What can hang from each mark:
K: J
C: D Z
Z: K
X: D U Z
V: E J
R: E
E: V
D: C V
U: X

Each row was made from one small tree. Brackets hold a mark, then the marks that hang from it, in alphabetical order. Every link used is in the known rows. Write each row's tree.
Known rows:
[X D U Z]: 25,-21,1,4,-27,4,-18,-12,21,25,13,-29,6,13,2,2,7,1,8,-10,-1,-3
[U [X [D [C Z] V]]]: 1,2,17,1,-4,10,-9,-5,6,-1,-2,-11,-2,16,-8,-13,6,-25,9,-1,5,0
[C D [Z [K J]]]: 23,-12,-12,2,-2,-23,11,-6,-7,-6,16,15,-11,13,-5,13,33,7,19,4,3,-2
[D [C Z] [V E]]: -1,-12,22,13,10,-6,-2,12,-13,0,10,-6,0,9,-27,-2,22,-14,-1,19,9,-13
[U X]: 13,0,-24,5,-14,7,-8,0,-11,2,17,-19,-11,30,11,6,20,9,-5,4,6,-2
[E V]: 13,-8,-21,-3,-10,-2,2,2,-6,13,27,-11,-7,18,19,14,33,-5,7,2,11,-2
[D [C [Z K]] [V E J]]: -7,-28,33,1,17,-4,7,14,-14,10,5,5,7,4,-22,6,25,-4,-3,21,23,-21
[Z [K J]]: 10,-2,-16,4,-7,-3,-2,-4,-22,11,13,4,-6,20,7,17,23,17,0,4,12,-8
[E [V J]]: 6,-16,-21,-9,-2,-8,10,-1,4,16,27,-14,-4,14,21,16,34,-1,10,6,25,-17
[C [D [V E J]]]: 7,-31,-1,16,-7,-15,11,7,0,-1,22,-6,-2,14,-4,21,27,-3,6,21,28,-26
[D [C [Z K]] [V J]]: -2,-22,23,-5,14,3,-3,2,-4,21,-1,5,11,-1,-9,3,21,-4,0,14,16,-13
[X [D V] U]: 8,-13,4,10,-18,10,-20,-8,18,23,12,-16,7,16,7,7,2,-9,5,-11,0,-5
[U [X [D [V J]] Z]]: 8,-13,-1,-2,-20,15,-5,-13,19,13,-5,-30,5,18,8,2,3,-11,-2,-1,20,-16
[C [Z [K J]]]: 10,-3,-12,2,5,-16,3,-5,-15,5,13,8,-9,20,-6,9,26,14,6,2,2,-5
[C [Z K]]: 15,-16,-3,3,1,-10,-1,1,-8,15,16,4,0,17,1,12,25,9,5,5,-1,5
[U [X [D C V] Z]]: 12,-4,17,0,-23,29,-18,-6,2,9,-12,-28,7,11,-2,-10,1,-23,-6,2,11,-3
[K J]: 10,5,-29,10,-7,-12,-5,-7,-12,5,19,-7,-13,25,4,12,22,11,3,5,12,-15
[R E]: 19,5,-15,10,-14,-14,-14,12,-4,9,25,-5,3,15,7,11,12,7,4,1,7,5
[D [C Z] V]: 4,-7,12,6,6,0,-14,2,-5,11,5,-5,2,6,-13,-5,18,-15,1,13,1,-5
[C [D [V E]] [Z [K J]]]: 11,-17,4,11,3,-18,17,6,-15,-16,9,14,-9,14,-21,15,30,-3,9,12,10,-12
[D [V E J]]: -5,-21,-1,14,0,-8,5,8,-5,11,18,-13,-1,19,-5,17,19,1,-6,19,27,-28
[C [D V] [Z [K J]]]: 16,-11,-5,5,0,-12,4,-5,-7,-5,4,17,-5,9,-7,10,27,-5,11,5,2,-6
[X U]: 17,-16,-14,9,-13,1,-19,-2,2,20,23,-17,-1,18,4,8,18,13,0,-2,-2,-7

Write each row's tree:
16,-5,-1,3,-28,21,-14,-9,9,9,-6,-28,3,20,9,-1,2,-15,-5,-4,7,-1
[U [X [D V] Z]]
10,-12,9,10,-25,16,-2,1,-1,-3,-1,-28,-1,25,-6,3,4,-15,-7,3,14,-9
[U [X [D [V E]] Z]]
14,-12,10,-3,-26,30,-11,-6,0,13,-12,-18,8,18,11,5,2,-11,-9,-6,8,4
[U [X [D V] [Z K]]]
-1,-19,32,8,9,3,0,16,-24,5,4,6,5,7,-23,3,22,-9,-6,17,11,-7
[D [C [Z K]] [V E]]
-4,-7,22,5,16,-4,7,11,-29,-5,0,11,-2,9,-31,1,24,-5,-3,16,15,-18
[D [C [Z [K J]]] [V E]]
8,-1,4,-3,10,-10,0,-1,-21,6,7,9,-4,8,-16,-1,26,6,7,7,8,-8
[D [C [Z [K J]]]]
11,0,1,-4,-22,24,-5,-11,-7,4,-15,-14,2,19,4,1,4,-7,-8,-7,12,-5
[U [X [D V] [Z [K J]]]]
10,-14,15,0,5,-3,-5,5,-16,15,9,5,4,8,-8,2,25,2,6,9,4,4
[D [C [Z K]]]
9,-4,18,-6,-3,7,-1,-3,-5,4,2,-1,-1,17,-2,-6,13,-7,12,-5,6,8
[U [X [D [C [Z K]]]]]
8,-39,15,6,4,-18,21,9,1,-1,15,11,0,8,-14,19,30,-2,10,17,19,-17
[C [D [V E J]] [Z K]]
2,-3,17,11,-13,11,-16,-4,2,19,6,-9,9,10,4,3,4,-21,7,3,15,-4
[X [D C V]]
1,-5,22,6,-1,-1,-10,-6,11,12,5,-4,5,6,-9,-4,7,-24,15,2,4,-1
[X [D [C Z] V]]
6,-17,32,13,-18,11,-8,4,-3,13,1,-21,10,8,-17,0,5,-20,-1,11,19,-14
[X [D C [V E]] Z]
14,-22,3,18,-2,-20,9,8,-1,-11,19,0,-8,14,-18,12,28,-12,12,14,4,-8
[C [D [V E]] Z]
18,-1,-8,-6,-23,12,0,-13,-9,2,-4,-15,-4,24,5,4,10,6,0,-9,13,-4
[U [X D [Z [K J]]]]
23,-27,29,-4,-22,21,-20,-5,5,30,1,-17,16,1,-4,-1,7,-2,2,-8,6,-1
[X [D C] U [Z K]]
2,0,14,0,10,3,-7,-1,-20,6,-5,10,1,4,-16,-2,19,-6,-1,9,8,-9
[D [C [Z [K J]]] V]
-9,-19,17,11,4,-1,0,11,-13,12,13,-12,4,9,-14,8,20,-5,-6,24,32,-31
[D C [V E J]]
10,-5,-17,-10,-5,-17,5,14,7,10,28,-6,3,7,18,12,26,-2,12,0,24,-8
[R [E [V J]]]
22,-7,-10,1,-29,11,-8,-11,7,7,6,-29,-3,25,8,0,8,-4,3,-6,7,1
[U [X D Z]]
22,-16,3,-3,-22,6,-11,-15,5,20,2,-15,3,12,-3,4,8,9,4,-13,6,-9
[X D U [Z [K J]]]
19,-23,5,6,-6,-5,-1,1,0,5,7,13,2,7,1,14,27,-8,8,7,-3,5
[C [D V] [Z K]]
